Known rows, with every step that occurs:
ranon, befug, mivogu, karo: [ -3.6,  10.8, -13.0,  10.3,  -7.6,   5.2,   4.3,  -1.1, -32.8, -29.2,
 -21.3,  11.2, -19.3, -18.1,  -8.1,  -9.6,   6.5,  27.6,  -8.6,  -6.2,
 -25.1,  -8.1]
mivogu, karo, befug: [ -2.7,  14.1,  -8.0,   1.9, -10.2,  -1.6,   4.5,   1.9, -35.6, -27.9,
 -21.9,  14.4,  10.8,  -4.8, -23.5,  -7.6,  -1.9,  12.5,  -6.5,   2.0,
 -19.1,  -9.9]
daza, mivogu, ranon, befug, karo: [  1.1,  19.7, -35.9,   6.8,   4.4,  16.0,   3.8,  -5.9, -19.6, -14.3,
  -9.3,  11.8, -51.3,  -0.4,  -3.1,  -7.5,  38.0,   9.2,   0.9,  -5.8,
 -17.4,  -4.1]
ranon, befug, fomu: [ -5.1,  16.5, -22.2,  13.3,   0.0,  -2.7,   5.5,  -0.3,   5.1, -11.2,
 -10.3,  17.8, -40.4,   5.8, -13.1,   0.7,  -5.2,  25.3,  20.2,   0.4,
 -14.8, -13.1]
fomu, befug, mivogu: [ -5.4,  13.2,  -8.7,  10.4,   0.8,  -2.7,   5.8,   4.0, -13.5, -20.8,
  -3.5,   8.1, -10.5, -14.8,  -1.0,   5.3,  -2.0,  29.8,   3.4,   1.1,
 -22.4,  -8.3]
ranon, befug: [ -1.5,   7.7, -21.4,   8.6,  -2.4,  -3.4,   5.3,  -0.1,   0.0, -11.7,
  -6.3,  19.5, -25.0,  -6.5, -22.2,  -0.7,   2.2,  27.7,  11.0,   0.9,
 -24.5, -13.9]
mivogu, navog, daza, befug: [ -4.7,   6.7, -60.3,   2.5,   4.3,   0.2,   5.6,  11.4, -39.5,  -5.0,
  18.9,  15.6, -31.2,  13.7,   5.2,   4.0,   7.4,  27.1,  25.0,  -0.7,
 -21.0,  -9.7]
befug, ranon: [  4.2,   5.1, -25.6,  12.3,   3.4,   7.5,   8.5,   8.8, -11.3, -12.0,
  -5.8,  14.6,  -9.7,  32.2, -10.9,  23.2,   8.0,  31.3,   2.6,   0.6,
  -5.5, -19.5]
navog, daza, mivogu, fomu, befug, karo: [ -1.4,  21.1, -18.6,  -3.1,   3.4,  11.0,   2.2,   3.6, -22.0, -14.4,
  13.3,   6.6, -68.2,  -7.5,  11.3, -14.3,  -1.7,  18.1,  -1.1, -13.3,
 -12.0,  -3.0]
fomu, befug, mivogu, navog: [ -6.5,  10.0, -31.5,  12.8,  11.5,  -4.2,   5.0,   7.5, -35.7, -21.1,
  -0.9,   6.4, -15.9,   4.2,   6.3,  11.7,  10.8,  33.5,  15.2,  -5.7,
 -22.0,  -2.5]
navog, mivogu, karo, befug, fomu: [ -2.7,  18.9, -32.2,   1.8, -11.7,  -0.6,   4.9,  -8.3, -30.8, -27.5,
 -12.7,  15.5,  -4.3,   6.4, -21.1,  -5.9, -23.4,  10.0,  -4.4,   0.2,
 -13.0,  -7.6]
navog, daza, befug, fomu: [ -6.8,  19.4, -37.6,   2.1,  -7.6,   3.8,   6.7,   7.8,  -9.1,  -2.3,
  12.3,  17.5, -41.6,  -2.6,   5.5,  -3.9, -16.8,  19.0,  18.4,   7.1,
 -13.1, -15.7]
mivogu, ranon, befug, fomu: [ -3.3,  17.8, -38.2,  14.9,  -1.4,   6.4,   5.6,  -1.6,   5.8,   0.0,
 -16.7,  14.2, -39.4,  25.4, -18.5,   7.9,  19.8,  24.3,  17.1,  -3.3,
 -10.4,  -5.2]
karo, befug, fomu: [ -6.1,  20.6, -15.3,  11.5,  -7.9,  -6.5,   7.3,   3.3, -19.4, -19.9,
 -15.0,  18.0,  -4.3,   5.5, -11.1,   0.7, -12.7,  15.9,  21.4,  12.5,
  -7.6, -16.3]
daza, navog, mivogu, karo, befug, fomu: [  0.7,  21.4, -24.8,   8.4, -17.0,   6.2,   5.5,  -6.0, -35.3, -24.4,
   9.5,  11.6, -14.4,  38.6,  -8.6,  -1.0, -25.0,  -2.3,  15.9,   3.3,
 -11.3,  -2.6]
ranon, befug, navog: [ -2.5,   7.7, -12.8,  17.3,   0.1,  -3.8,   5.8,   0.2,  11.4,  -8.8,
 -11.7,  15.5, -15.2,   8.3,  -5.1,  11.2,  -5.3,  28.5,   9.5,   9.4,
 -23.6,  -6.9]
ranon, befug, mivogu: [ -3.5,   8.6, -17.6,  14.9,  -7.3,   1.0,   6.3,   0.1, -20.7, -22.2,
 -11.2,  14.9, -20.2, -19.8,  -4.9,  -3.7,   4.3,  34.1,   6.0,   2.6,
 -23.5, -13.6]
fomu, befug, karo: [ -1.4,  15.3, -10.9,   4.6,  18.7,   0.9,   5.0,   2.9,  21.1, -15.1,
  18.2,  11.0, -25.0,   4.5,  -2.0,   3.7,  -7.0,  15.5,   5.1,  -3.8,
 -26.8,  -9.9]
daza, befug, fomu: [ -8.2,  24.0, -36.0,  11.1,  -2.5,   7.3,   5.7,   7.4, -19.4, -14.4,
   5.3,  18.9, -28.7,   6.4,  -0.8,   6.2,  -4.2,  19.1,  22.9,   9.4,
 -14.3, -14.9]
mivogu, daza, befug: [ -4.2,  11.1, -25.1,   3.5,  -9.0,  -3.0,   5.4,   3.9, -40.0, -11.4,
  11.7,  15.9,  -0.8,  -1.4, -12.4,   6.8,   9.1,  23.2,  -0.2,   7.1,
 -21.7, -18.4]
fomu, befug: [ -3.5,  12.2, -11.9,   4.9,   5.2,  -6.9,   4.9,   4.1,   7.6,  -9.5,
   2.1,  12.3, -14.4,  -3.5, -18.1,   7.0,  -4.5,  23.4,   8.4,  -0.4,
 -23.5,  -7.8]
ranon, befug, karo: [  0.8,  11.1, -19.3,   9.3,  11.7,   4.8,   5.5,  -1.6,  14.4, -17.4,
  10.7,  17.9, -33.8,  -0.5,  -5.6,  -5.2,  -1.1,  20.1,   8.4,  -2.4,
 -27.7, -16.4]
befug, navog, mivogu, karo: [ -0.1,   7.5, -25.9,  10.0,  -3.1,   3.7,   6.1,  -6.2,  -4.7, -21.2,
 -10.3,  10.8,   2.3,  30.9,  -3.2,  11.9, -20.3,  19.2, -19.1,   4.3,
 -19.7,  -2.4]

Rows:
[ -5.6,  15.0, -26.1,  15.0,  -1.9,   6.5,   6.1,   7.6, -12.9, -11.8,
   4.2,  16.5,  -3.2,   8.1,   7.2,  16.9,  -4.0,  21.2,  13.3,  18.3,
 -23.2,  -9.3] -> daza, befug, navog
[  0.7,  17.3, -25.2,  -0.9,  -5.4,   9.8,   2.6,   8.7, -39.5,  -6.5,
  -1.3,   6.0, -61.3,  -0.3,   0.0,   1.9,   7.3,  28.9,   1.2, -14.0,
  -0.7,  -1.9] -> navog, daza, mivogu, fomu, befug, ranon
[ -2.2,  16.1, -55.6,  12.7,  -7.4,  13.2,   5.8,  -2.1, -15.9,  -3.8,
   7.8,  15.4,  -5.6,  19.9,  -2.7,  21.2,   0.8,  20.1,   7.7,  14.0,
 -21.7,  -1.6] -> daza, befug, navog, mivogu, ranon
[  1.4,  12.7, -13.6,   5.3,  -6.5,   4.5,   5.1,   5.7, -42.4, -23.7,
 -23.2,  12.7,  10.3,   8.4, -22.1,   7.3,   5.1,  15.7,  -6.3,  -1.0,
  -9.8, -11.3] -> mivogu, karo, befug, ranon
[ -1.7,  14.4, -24.9,  -0.4, -13.7,   9.1,   4.2,   4.3, -40.6, -15.2,
  -5.0,  10.7, -55.2,   0.1,   2.6, -13.1,   4.3,  26.9,  -2.2,  -6.5,
  -4.6,  -8.6] -> navog, daza, mivogu, fomu
[ -4.5,  12.1,  -3.9,  12.8,   8.4,  -7.1,   5.4,   4.3,  17.9,  -6.9,
  -4.2,   9.0,  -6.1,  11.8,  -1.5,  19.5, -11.2,  23.4,   7.3,   7.5,
 -22.4,  -1.6] -> fomu, befug, navog
[ -3.6,   9.8, -10.9,  11.0,  -6.6,   9.0,   6.6,   2.7, -38.5, -36.1,
 -22.2,   8.1,  -2.9,   2.4,   3.1,  -4.3,   4.6,  26.6, -18.7,  -2.9,
 -17.9, -11.9] -> befug, mivogu, karo
[ -4.1,  10.1,  -4.0,  10.0, -19.0,  -9.8,   7.8,   1.0, -60.6, -28.4,
 -13.2,  12.2,  24.5, -14.6,  -4.9,  -1.1,   2.5,  25.0,  -3.4,  12.3,
 -15.2, -19.2] -> karo, befug, mivogu, daza
[ -3.8,  18.7,  -9.9,   7.9, -17.5,   0.7,   4.4,   4.3, -45.4, -16.6,
 -15.7,  10.6, -18.9,  -2.4,   9.1,  -3.5,  -7.8,  18.7,   6.3,  10.8,
  -5.6,  -2.2] -> karo, befug, navog, daza, mivogu, fomu
[  0.1,   3.8, -24.4,  11.4,  -7.5,  -9.7,   5.5, -10.4,  -4.8,  -7.6,
   0.8,  14.2,  -8.5,  10.8, -11.8,  12.1, -13.7,  27.4,  -4.2,   5.5,
 -24.0,  -7.2] -> ranon, befug, navog, mivogu, daza
[ -3.0,   4.6,  -8.9,  12.9, -10.3,  -3.1,   8.6,   1.0, -42.7, -26.5,
  -7.7,   8.6,   6.2,   5.7,   3.9,   4.5,   7.9,  33.7, -14.6,   4.0,
 -14.9, -20.8] -> befug, mivogu, daza
[ -3.9,   3.1, -39.9,  10.7,  -0.9,  -2.9,   6.0,   4.3, -36.9, -14.1,
  -1.7,  12.0, -37.3,  -5.1,   7.7,  -4.3,   8.0,  37.3,  15.8,  -5.7,
 -21.9,  -8.7] -> ranon, befug, mivogu, navog, daza
[ -1.6,  14.5, -22.1,  14.5, -15.3,   0.0,   5.2,  -2.3, -32.3, -20.8,
  -5.2,  15.0,   8.0,  18.6,  -8.9,  12.3, -22.7,  26.6,   7.1,  12.4,
 -11.5,  -3.9] -> karo, befug, navog, mivogu, fomu
[ -2.0,   8.4, -15.9,   7.1,   0.5, -13.6,   4.9,  -5.9,   2.1,  -5.9,
   8.7,   7.6,   3.1,  14.1,  -8.3,  20.5, -19.4,  23.7,  -7.1,   4.0,
 -23.3,  -1.3] -> fomu, befug, navog, mivogu, daza
[ -3.7,  17.5, -44.1,  14.3,  -9.5,  14.2,   3.6,   1.5, -32.7, -15.8,
  16.0,  15.7, -17.0,  18.3,   1.9,  17.2, -14.6,  29.1,   9.0,   9.4,
 -18.1,  -2.6] -> daza, befug, navog, mivogu, fomu
[  3.5,  14.1, -24.0,   5.3, -19.0,   5.5,   5.4,  -5.9, -39.9, -24.7,
  13.3,  12.5,  -1.5,  28.5, -15.9,  -2.0, -18.7,  -0.3,   9.6,   4.1,
 -19.0,  -3.3] -> daza, navog, mivogu, karo, befug
[ -4.9,  10.9, -16.9,  11.4,  -6.5,  -3.6,   5.9,   4.5, -29.5,  -8.9,
   7.2,  12.7,   7.0,  12.9,   2.8,  18.0,   3.4,  22.9,  -1.2,  14.2,
 -21.0, -12.2] -> mivogu, daza, befug, navog
[ -3.8,  16.3, -47.1,   3.1, -11.5,  -1.8,   5.7,  -6.7, -35.8, -13.3,
  18.6,  16.6, -14.9,   9.3, -11.6,   7.1, -13.4,  20.5,   1.0,   4.5,
 -15.4, -15.3] -> navog, mivogu, daza, befug, fomu
[ -3.1,   9.3, -58.3,   2.3,  15.0,   6.9,   5.8,  10.3, -27.7,  -8.9,
  32.3,  14.3, -40.1,  18.8,  19.0,   0.4,   4.5,  20.1,  22.7,  -3.2,
 -23.6, -11.4] -> mivogu, navog, daza, befug, karo
[ -5.0,  22.5,  -8.9,  12.1,  -1.3,   8.0,   0.9,   3.8, -39.1, -19.7,
 -12.4,   5.0, -43.0,   7.5,   5.2,   7.3,  10.2,  23.9,   3.4,  -3.8,
  -9.2,   6.7] -> daza, mivogu, fomu, befug, navog
[ -1.2,  11.7, -27.2,   8.4,  -6.6,   6.7,   7.4,   0.8,  -7.3,  -0.8,
 -18.7,   7.4, -30.1,  22.7,  15.6,   6.0,  11.8,  16.1,  -6.0,   8.3,
  -8.2,  -1.1] -> befug, navog, daza, mivogu, ranon
[ -0.5,  14.1, -35.7,   4.7,  -5.2,   4.4,   2.4,  -3.2, -18.1, -15.7,
  14.5,  12.1, -29.8,  13.0, -23.3,   8.5, -16.8,  34.3,   2.8, -10.3,
 -16.4,  -2.2] -> navog, mivogu, fomu, befug
[  1.3,  11.0, -18.2,   7.7,   9.4,   0.5,   5.6,   9.0,   0.1,  -5.3,
   1.1,  10.5, -14.8,  12.3, -16.5,  23.3,   3.2,  27.9,   8.9,  -4.4,
 -13.0,  -9.1] -> fomu, befug, ranon
[  2.3,  11.2, -18.8,  10.3,  -6.5,  -0.1,   7.6,   8.2, -31.0, -16.2,
 -11.6,  17.4,  10.3,   7.9, -18.9,  15.2,   2.7,  22.6,  12.2,   9.4,
  -6.9, -18.2] -> karo, befug, ranon
